What can hang from each mark
zefu: poziza
torege: maludo povu
deni: dimu gipati pelikom
vumif: deni
maludo: deni torege
povu: kisor torege
kave: pelikom
pelikom: deni kave
poziza: gipati zefu
kisor: dimu

Known rows, with every way that one mark hangs from another
[povu [kisor dimu] [torege [maludo [deni gipati [pelikom kave]]]]]: [ 0.33, -0.20,  0.08,  0.01, -0.20, -0.13,  0.22,  0.01, -0.06, -0.50,
 -0.11, -0.90,  0.16, -0.55,  0.06, -0.40, -0.07, -0.31, -0.13,  0.34,
  0.49,  0.27,  0.15, -0.46, -0.28]
[povu [torege [maludo deni]]]: [ 0.45, -0.01,  0.32, -0.17, -0.20, -0.16,  0.25, -0.17,  0.17, -0.40,
 -0.05, -0.52,  0.30, -0.38,  0.25, -0.23, -0.08, -0.09, -0.13,  0.18,
  0.33,  0.41, -0.15, -0.05, -0.16]
[vumif [deni gipati]]: [ 0.00,  0.53,  0.17, -0.40,  0.36, -0.11, -0.01,  0.09,  0.23, -0.41,
  0.03, -0.26, -0.06, -0.52, -0.10, -0.26,  0.05,  0.09, -0.30,  0.52,
  0.49,  0.27, -0.24, -0.12, -0.04]
[maludo [deni gipati pelikom] [torege [povu [kisor dimu]]]]: [-0.25,  0.16, -0.07, -0.06, -0.03, -0.27,  0.13,  0.00,  0.02, -0.07,
 -0.09, -0.87,  0.17,  0.06, -0.48,  0.11, -0.41, -0.24,  0.32,  0.37,
  0.42,  0.29, -0.10,  0.06, -0.21]
[maludo [torege povu]]: [-0.11,  0.12,  0.05, -0.17, -0.21, -0.28,  0.03, -0.20,  0.22, -0.25,
 -0.01, -0.28,  0.32, -0.23, -0.45, -0.01, -0.18, -0.02,  0.07,  0.14,
  0.35,  0.55, -0.32,  0.31, -0.26]
[kave [pelikom [deni dimu]]]: [ 0.21,  0.28,  0.17, -0.49,  0.29,  0.12,  0.10,  0.11,  0.22, -0.38,
 -0.17, -0.05,  0.06, -0.43, -0.13, -0.15,  0.24,  0.19, -0.32,  0.41,
  0.40,  0.46, -0.18, -0.05, -0.31]
[poziza gipati]: [ 0.26,  0.24,  0.23, -0.29,  0.16, -0.28,  0.08,  0.22,  0.32, -0.42,
  0.01,  0.11,  0.17, -0.48, -0.30, -0.15, -0.01,  0.04, -0.37,  0.27,
  0.45,  0.62, -0.27,  0.14, -0.03]
[zefu poziza]: [ 0.11,  0.19,  0.24, -0.68,  0.44, -0.28,  0.12,  0.03,  0.19, -0.34,
  0.00, -0.23,  0.20, -0.53, -0.12, -0.30,  0.21,  0.03, -0.50,  0.23,
  0.35,  0.60, -0.32,  0.22, -0.31]
[torege maludo [povu [kisor dimu]]]: [ 0.22, -0.21, -0.09,  0.07, -0.34, -0.19,  0.08, -0.24,  0.14, -0.56,
  0.14, -0.52,  0.11, -0.36, -0.45, -0.42, -0.28, -0.07, -0.29,  0.16,
  0.33,  0.54, -0.36,  0.11, -0.26]
[povu [kisor dimu] [torege [maludo [deni [pelikom kave]]]]]: [ 0.35, -0.20,  0.13, -0.02, -0.24, -0.14,  0.20, -0.06, -0.01, -0.56,
 -0.10, -0.84,  0.15, -0.53,  0.03, -0.43, -0.02, -0.27, -0.08,  0.31,
  0.46,  0.27,  0.10, -0.38, -0.31]
[vumif [deni dimu pelikom]]: [ 0.00,  0.59,  0.23, -0.46,  0.50,  0.04, -0.02, -0.08,  0.36, -0.37,
 -0.03, -0.09, -0.12, -0.49,  0.05, -0.16,  0.14,  0.07, -0.36,  0.59,
  0.41, -0.16, -0.26,  0.07, -0.21]
[kave pelikom]: [ 0.13,  0.40,  0.29, -0.41,  0.19, -0.01,  0.16,  0.07,  0.30, -0.26,
 -0.06, -0.05, -0.10, -0.44, -0.29, -0.13,  0.19,  0.06, -0.37,  0.31,
  0.38,  0.52, -0.22,  0.10, -0.29]
[maludo [deni gipati pelikom] torege]: [-0.24,  0.26,  0.19, -0.22,  0.18, -0.29,  0.12,  0.05,  0.07,  0.09,
 -0.11, -0.67,  0.23, -0.02, -0.17,  0.14, -0.19, -0.19,  0.25,  0.40,
  0.44,  0.26, -0.03,  0.05, -0.12]
[maludo deni]: [ 0.24,  0.35,  0.34, -0.38,  0.09, -0.34,  0.13, -0.10,  0.19, -0.26,
  0.14, -0.30,  0.12, -0.10, -0.21, -0.21, -0.03,  0.08,  0.11,  0.38,
  0.43,  0.56, -0.20,  0.06, -0.16]
[maludo [deni gipati] [torege povu]]: [-0.18,  0.28,  0.00, -0.13, -0.14, -0.37,  0.14, -0.10,  0.06, -0.06,
 -0.01, -0.55,  0.24,  0.14, -0.43,  0.13, -0.45, -0.05,  0.39,  0.24,
  0.34,  0.61, -0.22,  0.13, -0.09]
[kisor dimu]: [ 0.23,  0.13,  0.16, -0.19,  0.09, -0.07, -0.12, -0.13,  0.01, -0.50,
  0.08, -0.32,  0.26, -0.51, -0.14, -0.41,  0.27,  0.24, -0.14,  0.39,
  0.52,  0.39, -0.20,  0.02, -0.38]
[vumif [deni dimu gipati pelikom]]: [-0.05,  0.63,  0.08, -0.37,  0.60,  0.06,  0.03,  0.08,  0.27, -0.29,
 -0.08, -0.22, -0.13, -0.52,  0.13, -0.13,  0.03,  0.00, -0.45,  0.64,
  0.47, -0.17, -0.15, -0.07, -0.17]
[maludo [deni gipati [pelikom kave]] [torege [povu [kisor dimu]]]]: [-0.34,  0.17, -0.11, -0.04, -0.03, -0.27,  0.17,  0.04, -0.01, -0.12,
 -0.08, -0.74,  0.14,  0.08, -0.35, -0.01, -0.36, -0.23,  0.35,  0.33,
  0.49,  0.36, -0.07, -0.02, -0.15]
[torege [maludo deni]]: [ 0.23,  0.05,  0.34, -0.18, -0.07, -0.29,  0.13, -0.21,  0.14, -0.28,
  0.19, -0.32,  0.15, -0.17, -0.05, -0.30, -0.10,  0.02, -0.05,  0.22,
  0.35,  0.53, -0.27,  0.03, -0.04]
[poziza gipati zefu]: [ 0.39,  0.33,  0.27, -0.50, -0.03, -0.72,  0.01,  0.20,  0.22, -0.62,
 -0.01,  0.06,  0.19, -0.37, -0.35, -0.28,  0.08,  0.41, -0.54,  0.37,
  0.50,  0.56, -0.19,  0.14,  0.09]
[torege [maludo [deni dimu gipati]] povu]: [ 0.19,  0.16, -0.08,  0.02, -0.14, -0.19,  0.23, -0.26,  0.15, -0.29,
  0.13, -0.33,  0.09,  0.01, -0.11, -0.19, -0.52,  0.01, -0.13,  0.20,
  0.22,  0.49, -0.40,  0.19, -0.09]

Rows
[ 0.13, -0.01,  0.03, -0.34,  0.29, -0.08,  0.11,  0.34, -0.01, -0.59,
 -0.01, -0.30,  0.40, -0.49,  0.34, -0.60,  0.24,  0.16, -0.19,  0.35,
  0.74,  0.65, -0.05, -0.42, -0.05]  [pelikom [deni gipati] kave]
[ 0.33,  0.07,  0.19, -0.11, -0.03, -0.08,  0.32, -0.05,  0.12, -0.32,
 -0.12, -0.47,  0.24, -0.39,  0.48, -0.22, -0.12, -0.17, -0.19,  0.24,
  0.38,  0.23, -0.05, -0.14, -0.17]  [povu [torege [maludo [deni dimu gipati [pelikom kave]]]]]
[ 0.09,  0.15,  0.16, -0.10,  0.17, -0.16,  0.22, -0.04,  0.10, -0.17,
  0.09, -0.29,  0.08, -0.18,  0.26, -0.27, -0.14, -0.08, -0.19,  0.32,
  0.39,  0.25, -0.14, -0.08, -0.06]  [torege [maludo [deni dimu gipati [pelikom kave]]]]
[ 0.15,  0.03, -0.13,  0.04, -0.11, -0.22,  0.27, -0.12,  0.18, -0.26,
  0.09, -0.61, -0.03, -0.07, -0.27, -0.19, -0.55, -0.25, -0.23,  0.31,
  0.27,  0.31, -0.24,  0.06, -0.17]  [torege [maludo [deni dimu gipati pelikom]] [povu kisor]]
[-0.04,  0.44, -0.10, -0.16,  0.59,  0.02,  0.25,  0.26,  0.15, -0.12,
 -0.11, -0.13,  0.06, -0.53,  0.49, -0.24,  0.04, -0.16, -0.57,  0.50,
  0.55, -0.10,  0.10, -0.11, -0.31]  [deni dimu gipati [pelikom kave]]
[-0.15,  0.63,  0.06, -0.35,  0.60,  0.05,  0.06,  0.13,  0.22, -0.33,
 -0.06, -0.08, -0.14, -0.49,  0.26, -0.24,  0.09,  0.01, -0.42,  0.59,
  0.52, -0.11, -0.13, -0.15, -0.12]  [vumif [deni dimu gipati [pelikom kave]]]
[ 0.23, -0.11, -0.03,  0.04, -0.36, -0.25,  0.13, -0.28,  0.08, -0.49,
  0.19, -0.62,  0.05, -0.09, -0.50, -0.36, -0.40, -0.06,  0.01,  0.22,
  0.30,  0.59, -0.37,  0.06, -0.18]  [torege [maludo deni] [povu [kisor dimu]]]
[ 0.21,  0.05,  0.08, -0.04, -0.27, -0.24,  0.19, -0.33,  0.21, -0.37,
  0.21, -0.40,  0.13,  0.03, -0.24, -0.26, -0.42,  0.03, -0.04,  0.12,
  0.24,  0.61, -0.51,  0.28, -0.07]  [torege [maludo deni] povu]
[-0.13,  0.01, -0.04, -0.12, -0.28, -0.28, -0.01, -0.17,  0.14, -0.32,
 -0.01, -0.43,  0.27, -0.31, -0.63, -0.06, -0.17, -0.08,  0.10,  0.19,
  0.39,  0.52, -0.22,  0.16, -0.35]  [maludo [torege [povu [kisor dimu]]]]
[ 0.42, -0.07,  0.14, -0.09, -0.14, -0.22,  0.32,  0.02,  0.14, -0.35,
 -0.14, -0.77,  0.10, -0.53,  0.03, -0.22, -0.21, -0.40, -0.28,  0.34,
  0.36,  0.23,  0.16, -0.34, -0.29]  [povu kisor [torege [maludo [deni dimu gipati pelikom]]]]
[ 0.48, -0.20,  0.20, -0.14, -0.29, -0.25,  0.25, -0.01,  0.21, -0.50,
 -0.09, -0.67,  0.17, -0.72, -0.09, -0.33, -0.10, -0.35, -0.36,  0.22,
  0.38,  0.40,  0.08, -0.29, -0.30]  [povu kisor [torege maludo]]
[ 0.19,  0.11,  0.06, -0.41,  0.25, -0.05,  0.06,  0.11,  0.07, -0.63,
  0.00,  0.07,  0.36, -0.45,  0.36, -0.56,  0.31,  0.28, -0.15,  0.35,
  0.62,  0.51, -0.11, -0.32, -0.22]  [pelikom [deni dimu] kave]
[ 0.44, -0.19,  0.10,  0.00, -0.27, -0.19,  0.18, -0.03, -0.06, -0.52,
 -0.09, -0.90,  0.18, -0.54, -0.10, -0.35, -0.10, -0.24, -0.10,  0.32,
  0.43,  0.38,  0.11, -0.43, -0.30]  [povu [kisor dimu] [torege [maludo [deni gipati]]]]
[ 0.04,  0.38,  0.09, -0.29,  0.45, -0.01,  0.18,  0.01,  0.27, -0.26,
 -0.05,  0.08,  0.07, -0.50,  0.37, -0.29,  0.17, -0.07, -0.44,  0.42,
  0.49, -0.09, -0.03,  0.08, -0.40]  [deni dimu [pelikom kave]]
[ 0.10,  0.43, -0.05, -0.20,  0.59,  0.02,  0.19,  0.20,  0.21, -0.04,
 -0.14, -0.30,  0.10, -0.55,  0.31, -0.08, -0.03, -0.16, -0.62,  0.57,
  0.45, -0.17,  0.07,  0.00, -0.37]  [deni dimu gipati pelikom]
[ 0.07,  0.06,  0.23, -0.11,  0.12, -0.19,  0.21,  0.01,  0.10, -0.20,
  0.12, -0.47,  0.11, -0.18,  0.21, -0.31, -0.11, -0.11, -0.17,  0.29,
  0.45,  0.35, -0.17, -0.07,  0.02]  [torege [maludo [deni gipati [pelikom kave]]]]
[ 0.13,  0.13, -0.08, -0.30,  0.35, -0.04,  0.12,  0.29, -0.03, -0.53,
 -0.07, -0.07,  0.34, -0.48,  0.44, -0.53,  0.21,  0.21, -0.23,  0.41,
  0.66,  0.51, -0.01, -0.44, -0.16]  [pelikom [deni dimu gipati] kave]
[ 0.02,  0.66,  0.07, -0.37,  0.44, -0.05,  0.00,  0.04,  0.23, -0.36,
 -0.01, -0.04, -0.12, -0.50,  0.02, -0.18,  0.01,  0.14, -0.34,  0.56,
  0.41,  0.13, -0.18, -0.15, -0.14]  [vumif [deni dimu gipati]]
[ 0.24, -0.15, -0.04,  0.00, -0.32, -0.25,  0.17, -0.19,  0.26, -0.48,
  0.17, -0.46,  0.08, -0.35, -0.45, -0.38, -0.36, -0.16, -0.36,  0.14,
  0.29,  0.58, -0.36,  0.14, -0.20]  [torege maludo [povu kisor]]
[ 0.18, -0.07, -0.13,  0.11, -0.29, -0.24,  0.15, -0.18,  0.03, -0.43,
  0.15, -0.71,  0.05, -0.10, -0.44, -0.32, -0.46, -0.09, -0.06,  0.24,
  0.32,  0.57, -0.29, -0.02, -0.14]  [torege [maludo [deni gipati]] [povu [kisor dimu]]]
[ 0.06, -0.09, -0.14,  0.10, -0.17, -0.17,  0.21, -0.09,  0.04, -0.41,
  0.11, -0.75,  0.03, -0.09, -0.25, -0.39, -0.42, -0.19, -0.11,  0.27,
  0.40,  0.41, -0.27, -0.03, -0.13]  [torege [maludo [deni gipati [pelikom kave]]] [povu [kisor dimu]]]
[-0.04,  0.49,  0.20, -0.40,  0.52,  0.01,  0.03,  0.15,  0.27, -0.32,
 -0.05, -0.45, -0.08, -0.54,  0.03, -0.20,  0.07, -0.04, -0.41,  0.60,
  0.55, -0.03, -0.21, -0.04, -0.07]  [vumif [deni gipati pelikom]]
[ 0.46,  0.06,  0.28, -0.16, -0.16, -0.15,  0.25, -0.20,  0.17, -0.38,
 -0.07, -0.41,  0.27, -0.38,  0.29, -0.19, -0.11, -0.08, -0.15,  0.21,
  0.29,  0.35, -0.12, -0.06, -0.22]  [povu [torege [maludo [deni dimu]]]]
[ 0.48, -0.07,  0.18, -0.14, -0.27, -0.27,  0.29, -0.08,  0.16, -0.44,
 -0.08, -0.62,  0.11, -0.51, -0.07, -0.25, -0.18, -0.31, -0.19,  0.29,
  0.32,  0.37,  0.10, -0.32, -0.29]  [povu kisor [torege [maludo [deni dimu]]]]
[ 0.07,  0.05, -0.03,  0.02, -0.08, -0.16,  0.28, -0.14,  0.16, -0.30,
  0.13, -0.54,  0.11,  0.00, -0.01, -0.29, -0.45, -0.12, -0.14,  0.17,
  0.35,  0.43, -0.40,  0.21, -0.01]  [torege [maludo [deni gipati [pelikom kave]]] povu]
[ 0.13,  0.50,  0.12, -0.28,  0.43, -0.16,  0.21,  0.06,  0.13, -0.04,
 -0.02, -0.40,  0.03, -0.13,  0.11, -0.05, -0.14, -0.04, -0.11,  0.57,
  0.41,  0.09, -0.02, -0.01, -0.24]  [maludo [deni dimu gipati pelikom]]
[-0.13,  0.14,  0.04, -0.13, -0.28, -0.41,  0.05, -0.24,  0.06, -0.24,
  0.03, -0.57,  0.19,  0.12, -0.70,  0.03, -0.33, -0.04,  0.51,  0.26,
  0.33,  0.61, -0.23,  0.11, -0.23]  [maludo deni [torege [povu [kisor dimu]]]]
